Every row comes from one small tree of marks. The marks that hang from a mark follow it in brackets, in alphabetical order. Every link used is in the known rows. Which tree was each row made from?
Known rows
rofam{riseg{fuvu}}: [-2.62  0.11  0.06  0.09  2.07  1.12  1.45 -2.84  2.57  1.78 -1.19  2.27
  0.28 -0.69  0.53  0.26  0.54  0.03 -1.67]
vubonut{riseg{fuvu kipo vozi}}: [-2.46  0.95 -0.58 -0.56  1.22  0.57 -0.70 -2.74 -0.21 -2.05  1.65 -2.80
 -1.07  0.27 -1.25  2.56  2.85  1.29  0.26]
vubonut{riseg{dotulot fuvu kipo vozi}}: [-0.94 -0.39 -1.87 -1.18 -0.03  0.01  0.51 -1.34 -1.73 -1.73  2.26 -2.90
 -1.29  1.24 -1.67  1.31  2.71  0.47 -1.36]
rofam{riseg}: [-3.01  0.47 -0.24 -1.11  2.74  2.17  2.18 -3.03  1.74  2.07 -2.35  2.60
 -0.34 -1.13 -1.57 -1.52 -0.08  1.79 -1.81]
rofam{riseg{dotulot fuvu kipo vozi}}: [ 0.82 -0.55 -2.07 -0.49  0.60 -0.65  3.42 -0.02 -1.26 -0.23  2.52  0.86
  0.52  0.44 -1.97  2.12  0.84 -0.12 -3.52]
dotulot{riseg{vozi}}: [ 0.45  1.21 -2.34 -3.04  4.88  2.10 -0.70 -2.67  0.09 -1.14 -0.82  1.84
 -0.47 -0.70 -2.11 -0.60  1.37  0.33  1.87]
fuvetod{mezom{riseg{dotulot fuvu kipo}}}: [ 0.09 -0.23 -0.47 -0.32  1.41 -0.05 -1.78 -0.20 -1.14 -2.81  1.68 -0.76
 -2.12 -0.25 -1.49  3.72  0.05 -1.64  1.66]
riseg{fuvu vozi}: [-1.34  1.48 -0.65 -0.24  2.23  0.34 -2.07 -3.62  2.62 -1.06  0.98  0.38
 -0.82 -0.43  1.07  4.44  2.53 -1.21  2.40]
rofam{riseg{dotulot fuvu vozi}}: [ 0.26  0.42 -1.85 -0.24  0.58 -0.05  2.82 -1.29  0.72  0.57  1.21  1.52
 -0.07 -0.24  0.96  1.49  1.29 -0.47 -3.06]
fuvetod{mezom}: [-1.98  2.32  0.19 -2.26  3.60  1.11 -1.95 -3.51  0.97 -1.69 -2.94  0.43
 -3.32  0.28 -0.56  0.04 -0.21 -0.91  2.84]
mezom{riseg}: [-3.16 -0.45  0.23 -0.26  2.51  3.00 -2.54 -2.54  2.33  0.13 -0.36  1.61
 -0.93 -3.02 -2.57  2.29  0.37  1.33  2.35]
vozi{riseg}: [-4.75 -0.17  0.70 -1.16  2.61  4.30 -0.80 -6.22  1.56  2.61 -1.88  1.94
 -3.53  0.29 -2.82 -0.78 -2.11 -1.01  3.05]
vozi{riseg{dotulot kipo}}: [-2.81 -2.25 -0.50 -2.03  1.59  3.26  0.74 -3.37 -2.10  1.85 -0.10  1.13
 -2.95  2.06 -6.25 -1.27 -2.61 -1.51  1.08]
vozi{riseg{kipo mezom}}: [-4.77 -0.72  2.69 -0.51  2.24  3.52  0.08 -5.52  0.75  3.03 -0.82  3.41
 -1.71  1.38 -5.10 -1.89 -2.78  1.03  3.25]
rofam{riseg{vozi}}: [-1.41  2.09 -1.13 -0.78  2.48  1.56  2.39 -3.03  1.74  0.40 -0.52  2.26
 -0.22 -1.51 -0.54  1.14  0.79  1.96 -1.76]
vubonut{riseg{fuvu vozi}}: [-2.85  1.69 -0.50 -0.36  1.03  0.93 -1.27 -4.00  1.85 -1.06  0.61 -2.36
 -1.64 -0.25  1.76  1.83  3.21  0.82  0.89]
rofam{riseg{dotulot vozi}}: [ 0.04  0.80 -2.26 -1.17  1.14  0.78  3.66 -1.52  0.14  0.92  0.01  1.83
 -0.61 -0.35 -1.11 -0.34  0.52  1.02 -3.21]
vozi{riseg{fuvu kipo mezom{fuvetod}}}: [-3.80 -0.18  3.11  0.17  1.95  2.61 -0.78 -4.48  0.64  0.95  2.07  3.42
 -1.51  2.64 -2.76  1.44 -1.89 -1.11  3.88]
fuvetod{mezom{riseg}}: [-1.64  1.90  0.41 -0.60  2.75  1.53 -2.43 -2.67  1.29 -2.24 -0.65  0.40
 -2.86 -1.83 -0.39  2.75 -0.06 -0.17  3.10]

Write each row's tree
[-0.57  0.88 -0.43 -1.12  1.73  0.93 -1.62 -1.20  0.09 -1.90 -0.21  0.06
 -2.94 -0.93 -0.55  1.84 -0.33 -1.06  1.90]	fuvetod{mezom{riseg{dotulot}}}
[-0.10  0.07  0.33  0.06  0.04 -0.93 -0.38 -2.52  2.26  1.49  1.34  2.73
  0.34  1.30  1.35  0.59  2.09 -0.53  0.96]	riseg{dotulot fuvu mezom vozi}
[ 0.08 -0.98 -1.93 -0.45  1.08  1.35 -0.42  0.17 -1.42 -1.84  3.31  0.17
 -0.38 -1.80 -4.76  4.28  0.79  1.35  0.29]	mezom{riseg{dotulot kipo vozi}}
[ 1.13  0.35 -1.81 -1.52  1.64  1.32 -0.42  1.43 -2.79 -4.54  5.91  0.66
 -0.82 -0.30 -4.10  6.45  1.06  0.41  1.17]	mezom{fuvetod riseg{dotulot kipo vozi}}
[-3.04  0.35  0.86 -2.50  0.68  1.82  0.65 -2.44  0.00  0.67 -0.55  1.16
 -1.60  2.34 -0.33 -4.25  1.19  2.12  0.19]	vubonut{riseg{dotulot mezom{fuvetod}}}
[ 0.60  2.11 -1.30 -0.80  1.63  0.49 -1.40 -1.44 -0.20 -3.04  1.19 -0.58
 -2.79 -1.29  0.02  3.87  0.26 -0.59  1.95]	fuvetod{mezom{riseg{dotulot vozi}}}
[-1.40  1.37  0.85  0.08  2.10  0.67  3.49 -2.23  0.90  0.95  0.66  3.74
  1.58 -0.43 -2.86 -0.16 -0.01  3.88 -1.56]	rofam{riseg{kipo mezom vozi}}
[ 0.85  0.75 -0.04 -2.58  1.77 -0.07  1.33 -0.01 -2.36 -1.88  3.59  3.01
 -0.14  2.91 -4.22  0.83  0.84  1.51  0.79]	riseg{dotulot kipo mezom{fuvetod} vozi}
[-1.71 -1.01  0.63  0.35  0.34  0.12  2.76 -2.03  2.07  3.63 -0.79  4.12
  1.01  0.67  0.65 -2.87  0.06  0.64 -2.62]	rofam{riseg{dotulot fuvu mezom}}
[-1.07 -0.14 -0.43  1.39  1.63  0.85 -2.29 -1.13  0.87 -2.41  3.98 -0.18
  0.16 -2.63 -2.49  7.40  1.70  0.58  1.93]	mezom{riseg{fuvu kipo vozi}}
[-2.42 -1.85 -1.04 -1.57  0.15  0.62 -0.04 -1.15 -1.74 -0.36  0.27 -2.41
 -1.44  1.76 -2.61 -1.25  1.87  0.25 -1.46]	vubonut{riseg{dotulot fuvu kipo}}
[-0.61  1.92  1.96 -0.33  2.14 -0.71 -1.18 -1.63  0.79 -2.71  4.21  2.81
  1.13  1.99 -1.36  4.65  1.92  0.75  2.93]	riseg{fuvu kipo mezom{fuvetod} vozi}
[-0.81  0.89  0.48 -3.41  4.97  2.50 -0.72 -2.44  0.47  0.08 -1.17  4.93
  0.57  1.09 -1.93 -3.53  0.09  1.09  2.85]	dotulot{riseg{mezom{fuvetod}}}
[-1.41  1.29  0.32 -0.66  2.90  1.27 -2.03 -1.34 -0.45 -3.08  0.35 -0.13
 -2.25 -1.44 -2.83  3.30 -0.49  0.36  2.80]	fuvetod{mezom{riseg{kipo}}}
[ 0.79  0.24 -0.18 -1.31  3.68  0.26 -0.53 -1.84 -0.14 -0.69  1.42  3.02
  1.75  0.78 -2.41  0.21  1.28  0.95  1.95]	dotulot{riseg{fuvu kipo mezom vozi}}
[-0.80  2.36  0.81 -0.62  2.29  0.62  3.49 -1.43  0.06 -0.66  2.27  3.93
  1.16  0.61 -2.50  1.30  0.03  3.42 -1.13]	rofam{riseg{kipo mezom{fuvetod} vozi}}
[-0.71  0.35  0.78 -2.17  4.20  1.40 -1.71 -2.28  1.20 -0.18  0.02  4.53
  1.02  1.52 -0.08 -1.74  0.87 -0.46  2.94]	dotulot{riseg{fuvu mezom{fuvetod}}}
[ 1.05  1.47 -1.23 -0.87  1.58  0.22 -0.77 -0.39 -1.84 -3.79  2.24 -0.91
 -2.46 -0.82 -2.13  4.37  0.05 -0.12  1.59]	fuvetod{mezom{riseg{dotulot kipo vozi}}}
[ 0.57 -0.11 -1.99 -1.01  0.88 -0.52 -0.92 -1.82  0.64 -0.54  1.58 -0.02
 -1.15  0.74  0.56  2.87  2.43 -2.28  0.32]	riseg{dotulot fuvu vozi}
[-1.96  2.14  0.72  0.24  2.14  1.10  2.89 -3.48  3.06  2.08 -0.60  4.34
  0.87 -1.02 -0.08 -1.03  0.41  3.35 -1.18]	rofam{riseg{mezom vozi}}
